Each row was made from one small tree. The marks that hang from a mark follow it in brackets, in alphabetical order. Every link used is in the known rows. Write each row's tree.
Known rows
gitaz{basev{vanif{filabal}}}: [-3.90 -0.64 -0.74  0.97 -1.47 -0.09  2.35 -1.10 -0.89 -0.50 -3.39 -1.03
 -0.87  0.25  1.69 -2.52  6.29  5.43  2.77 -3.49 -2.98  0.55 -0.12]
geden{sidu}: [-4.98 -0.58  0.96  2.83 -0.80  0.50  5.16 -1.79 -0.15 -2.97  1.21 -2.17
 -2.80 -0.09 -1.49  1.75  4.85 -0.06  3.15 -3.06 -2.77 -1.41 -1.57]
basev{gitaz vanif}: [-4.86 -0.97 -0.25  1.25 -0.89  1.83  3.42 -1.12 -0.26 -1.45 -3.32 -2.52
 -1.61 -1.54 -0.29 -2.32  5.28  4.08  2.65 -4.76 -3.90  0.06 -2.07]
sidu{gali{toso} vanif{basev fotan}}: [-5.17 -0.19  2.00  1.52 -1.74 -0.89  1.77 -4.52  1.47 -0.83 -0.25 -2.11
 -0.81 -2.12  0.76  0.79  2.15  1.53  3.75  3.09 -2.57  0.14  0.30]
toso{gali}: [-4.13 -1.12  1.15  2.54  0.03  2.48  3.63 -0.97  1.41 -1.86  2.40 -3.07
 -2.63 -0.96 -0.56 -0.01  4.25  1.33  1.68 -3.67 -3.59 -0.69 -2.59]
filabal{vanif{basev{gitaz} fotan sebu}}: [-4.77 -2.16  0.48  0.47 -3.46 -1.97  2.29 -2.44 -0.09 -0.43 -3.62 -2.08
  1.09 -1.85  2.15 -2.43  3.94  3.61  5.29 -0.10 -5.90 -1.36 -2.41]
toso{gali{sidu}}: [-4.75  0.31  1.14  2.53 -0.11  2.52  4.44 -0.32  0.94 -2.68  2.80 -2.89
 -3.20 -0.83 -1.34  2.39  3.23  1.07  2.34 -2.20 -2.24  0.56 -3.21]
toso{gali{sidu{geden vanif{basev fotan}}}}: [-5.35 -0.70  1.43  1.34 -1.34 -1.17  0.46 -3.71  0.57 -1.97  1.35 -0.90
 -1.15 -0.77  1.49  2.73  1.27  0.74  3.50  1.75 -3.57  0.36 -1.09]
gali{sidu{vanif{basev filabal fotan}} toso}: [-5.31  1.31  0.79  2.16 -2.92 -3.44  1.38 -2.79  0.10 -0.78 -0.30 -1.25
  0.28 -0.68  1.56  1.90  1.19  2.76  5.04  5.19 -1.49 -0.01  1.51]
geden{sidu{toso{gali} vanif{basev fotan sebu}}}: [-4.98 -0.96  1.59  2.83 -1.54 -2.30  0.44 -3.84  1.04 -3.26  0.17 -0.51
 -0.84  0.29  0.03  2.89  1.58 -0.77  4.09  0.18 -4.02 -1.30 -1.55]
gali{sidu{geden vanif{fotan}} toso}: [-5.79 -1.00  1.65  2.49 -0.83 -0.23  3.73 -3.43  0.16 -3.48  1.99 -1.73
 -3.25 -1.50  0.17  3.27  2.12  1.43  4.48  2.26 -1.43  1.54 -0.04]
filabal{vanif{basev{gitaz}}}: [-5.58 -1.00 -0.14  0.17 -2.10 -0.29  2.82 -1.69 -0.55  0.26 -3.97 -2.89
 -0.28 -2.36  1.22 -1.30  3.78  1.74  3.27 -0.49 -5.07 -1.23 -1.64]
vanif{basev{gitaz} filabal sebu}: [-4.73 -1.61  0.74  1.20 -2.25 -0.69  2.41 -1.29  1.08 -0.67 -3.32 -2.69
  1.07 -1.47  0.03 -1.81  3.91  2.78  4.09 -2.67 -4.58 -2.46 -2.17]
basev{gitaz vanif{filabal sebu}}: [-3.48 -1.99  0.76  2.23 -1.95 -0.06  3.03 -0.38 -0.13 -2.34 -2.69 -1.68
 -0.12 -0.56 -0.09 -2.89  5.18  5.68  4.10 -4.78 -3.90 -0.73 -1.66]
basev{gitaz vanif{filabal fotan sebu}}: [-3.31 -2.24  0.46  2.20 -2.95 -2.01  1.97 -1.73 -0.54 -1.89 -3.09 -0.68
  0.97 -0.40  1.96 -3.91  5.55  7.16  4.89 -3.63 -3.83 -0.11 -1.30]
fotan{vanif{basev filabal sebu}}: [-3.05 -2.01  0.58  0.68 -4.79 -2.46  2.99 -0.60  0.56 -0.77 -1.44 -1.87
  1.76  0.61  0.13 -1.63  3.34  3.01  4.57  0.43 -3.62 -3.05  0.17]
geden{sidu{gali toso vanif{filabal fotan sebu}}}: [-3.56 -2.42  3.57  4.60 -1.60 -3.86  1.89 -4.23 -0.23 -4.74  0.40  0.86
 -1.27  0.36  0.15  2.36  4.42  1.25  4.52 -0.41 -1.99  0.55  1.15]
sebu{vanif{basev{gitaz} filabal fotan}}: [-5.66 -1.57 -0.26  0.62 -3.11 -4.05 -0.60 -3.73  0.41  1.39 -3.30 -0.98
  2.29 -1.03  2.35 -2.25  4.41  3.65  4.17 -0.66 -4.16 -2.27  0.57]
toso{gali{sidu{geden vanif{filabal fotan}}}}: [-4.08 -1.64  2.21  3.50 -1.06 -2.38  0.54 -3.00 -0.69 -3.11  3.34  0.24
 -1.60 -0.24  2.32  2.04  2.97  2.74  3.62  0.32 -2.09  1.39  0.31]
geden{sidu{vanif{basev{gitaz}}}}: [-7.00  0.61  0.51  1.82 -1.06 -0.73  1.53 -3.44 -0.94 -0.93 -2.51 -2.13
 -1.44 -1.43 -1.02  1.38  3.65 -0.68  3.45 -2.48 -4.72 -2.27 -1.78]
sebu{vanif{basev fotan}}: [-5.18 -1.61  0.46  0.56 -3.00 -2.20  1.20 -3.60  1.82  0.66 -0.65 -1.71
  1.00  0.07  0.52 -0.89  3.70  2.10  4.30  0.27 -4.84 -2.92  0.56]
gitaz{basev{vanif}}: [-4.74 -0.51 -0.81  0.44 -0.82  2.21  3.41 -1.35 -0.16 -0.69 -3.22 -2.04
 -2.01 -0.19  0.22 -2.02  6.28  4.32  2.46 -4.25 -3.87  0.50 -1.69]
sebu{vanif{basev filabal}}: [-4.61 -1.42  0.92  1.23 -2.79 -2.55  1.19 -2.10  1.55  0.41 -0.32 -1.72
  1.07  0.49  0.02 -0.37  3.44  1.89  3.79 -0.07 -4.10 -3.38  1.73]
basev{gitaz}: [-5.58 -1.37  0.24  1.71 -0.22  2.48  4.01 -1.61  0.43 -1.10 -1.97 -3.51
 -2.15 -2.39 -0.76 -1.42  5.73  1.96  2.30 -4.95 -4.10 -0.87 -2.70]

Write each row's tree
[-4.43 -1.83  0.21  1.13 -3.11 -2.54  1.27 -2.58  0.89 -0.26 -3.85 -1.77
  2.23 -1.34  2.17 -2.70  4.40  4.24  4.83 -1.53 -4.47 -1.97 -1.74]
vanif{basev{gitaz} filabal fotan sebu}
[-4.41 -4.10  2.90  2.25  0.07 -0.46  2.02 -5.43  1.07 -3.70 -0.80 -0.33
 -2.44 -1.52  0.99  1.61  4.11  0.61  2.35 -0.22 -2.87  1.84  1.46]
sidu{gali geden toso vanif{fotan}}
[-5.08 -2.97  2.89  2.80 -0.12  1.39  4.37 -2.03  1.52 -5.41  0.69 -1.65
 -3.66 -0.31 -2.82  4.06  2.33 -0.62  3.97 -1.18 -3.43  0.25 -0.70]
gali{sidu{geden toso vanif{sebu}}}
[-3.80 -1.95  1.68  1.06 -3.16 -0.46  4.32 -0.77  1.01 -1.46 -0.64 -2.78
 -0.07 -0.40 -0.34 -0.62  2.92  1.93  4.81  0.41 -5.78 -2.51 -1.20]
filabal{vanif{basev sebu}}
[-3.81 -3.29  4.53  3.55 -0.58 -0.05  3.61 -2.66  1.37 -4.71  3.04 -1.72
 -2.78 -1.69 -0.82  2.07  2.87  1.64  4.02 -0.21 -1.81  0.47  0.44]
sidu{gali{toso} geden vanif{filabal sebu}}
[-6.02 -0.58  2.06  2.55  0.02  1.64  4.76 -2.06  0.57 -3.93  2.53 -2.76
 -4.31 -1.63 -1.77  4.24  1.71 -0.03  3.76  0.99 -1.50  0.92 -0.45]
gali{sidu{geden vanif} toso}
[-5.54 -1.41  0.50  0.56 -1.66  1.64  3.49 -1.51  1.77 -0.81 -3.32 -3.81
 -0.08 -1.99 -1.28 -1.30  3.85  1.55  3.74 -3.56 -5.49 -2.55 -3.92]
vanif{basev{gitaz} sebu}
[-5.70 -0.09  1.53  1.66 -1.55 -1.59  2.58 -2.26  0.56 -2.43  0.44 -1.71
 -1.38 -1.04  0.30  3.88  0.27  0.57  4.24  4.19 -1.19  0.09  1.42]
gali{sidu{geden vanif{basev filabal}} toso}
[-3.83 -1.47 -0.57  1.77 -2.39 -2.43  1.22 -2.35 -1.28 -0.81 -3.68 -0.40
  0.79 -0.95  3.13 -3.76  5.72  6.80  3.67 -2.73 -2.99  0.63 -0.07]
basev{gitaz vanif{filabal fotan}}
[-6.42 -1.44 -0.38 -0.08 -2.44 -1.88  0.54 -3.87  1.07  1.34 -3.17 -2.16
  1.03 -1.56  1.01 -1.74  4.27  2.35  3.95 -1.52 -5.09 -2.46 -1.11]
sebu{vanif{basev{gitaz} fotan}}
[-6.67 -1.12 -0.03  0.10 -1.58  0.21  1.54 -2.64  1.39  0.74 -2.77 -3.10
 -0.09 -1.66 -0.99 -0.77  3.85  0.90  3.19 -2.76 -5.29 -2.89 -1.51]
sebu{vanif{basev{gitaz}}}
[-2.22 -2.10  1.63  2.71 -2.47 -0.56  3.78 -0.07  0.50 -2.96 -0.16 -1.24
 -0.13  1.05 -0.55 -2.09  4.65  5.49  4.45 -3.03 -3.67 -1.21 -0.01]
basev{vanif{filabal sebu}}
[-4.33 -1.42  3.33  3.13 -1.62 -2.84  1.70 -3.27  0.77 -3.80 -1.17 -0.23
 -0.60  0.16 -1.36  3.48  2.37 -0.92  3.98  0.60 -2.60 -0.93  0.84]
geden{sidu{gali toso vanif{basev filabal sebu}}}
[-6.09  1.14  2.35  2.31 -0.76 -0.38  3.21 -3.52  0.55 -2.53  0.73 -2.22
 -2.66 -1.60 -1.53  4.11  1.60 -1.60  3.41  2.04 -1.60 -0.40 -0.40]
geden{sidu{gali{toso} vanif{basev}}}
[-5.31 -0.78 -0.33  0.80 -1.82 -0.97  1.74 -1.78  0.35  0.42 -4.07 -2.51
  0.85 -1.89  1.28 -1.70  4.23  2.36  2.86 -1.68 -3.83 -1.77 -1.00]
vanif{basev{gitaz} filabal}
[-3.29 -1.48  0.16  1.50 -2.03  0.19  3.00 -0.62 -0.28 -1.64 -2.48 -1.25
 -0.56  0.75  0.47 -2.58  6.11  5.85  3.93 -4.37 -3.70 -0.19 -1.25]
gitaz{basev{vanif{filabal sebu}}}
[-4.55 -2.08  3.10  2.83  0.48  1.63  3.07 -3.31  1.31 -2.93 -0.59 -1.79
 -3.01 -1.27 -1.85  1.58  4.36 -0.24  1.77 -1.63 -3.34  0.72  0.71]
sidu{gali toso vanif}
[-4.08 -1.19 -0.15  1.87 -1.49 -0.36  2.29 -1.03 -0.92 -1.20 -3.39 -1.48
 -0.37 -1.09  1.04 -2.81  5.44  5.33  2.97 -3.86 -3.14  0.10 -0.43]
basev{gitaz vanif{filabal}}
[-4.83  0.27  3.19  4.46 -0.54 -1.60  3.37 -2.87 -0.85 -3.71  2.67 -1.13
 -3.28 -1.10 -0.92  3.56  3.45  0.35  3.49  0.60 -0.10  0.64  1.24]
geden{sidu{gali{toso} vanif{filabal}}}
[-3.72 -2.17  3.51  3.91 -0.59 -0.24  2.29 -1.19  0.39 -4.59  4.44 -1.04
 -2.68  0.12 -0.88  2.92  2.44  1.53  3.96 -1.84 -3.08  0.13 -1.11]
toso{gali{sidu{geden vanif{filabal sebu}}}}
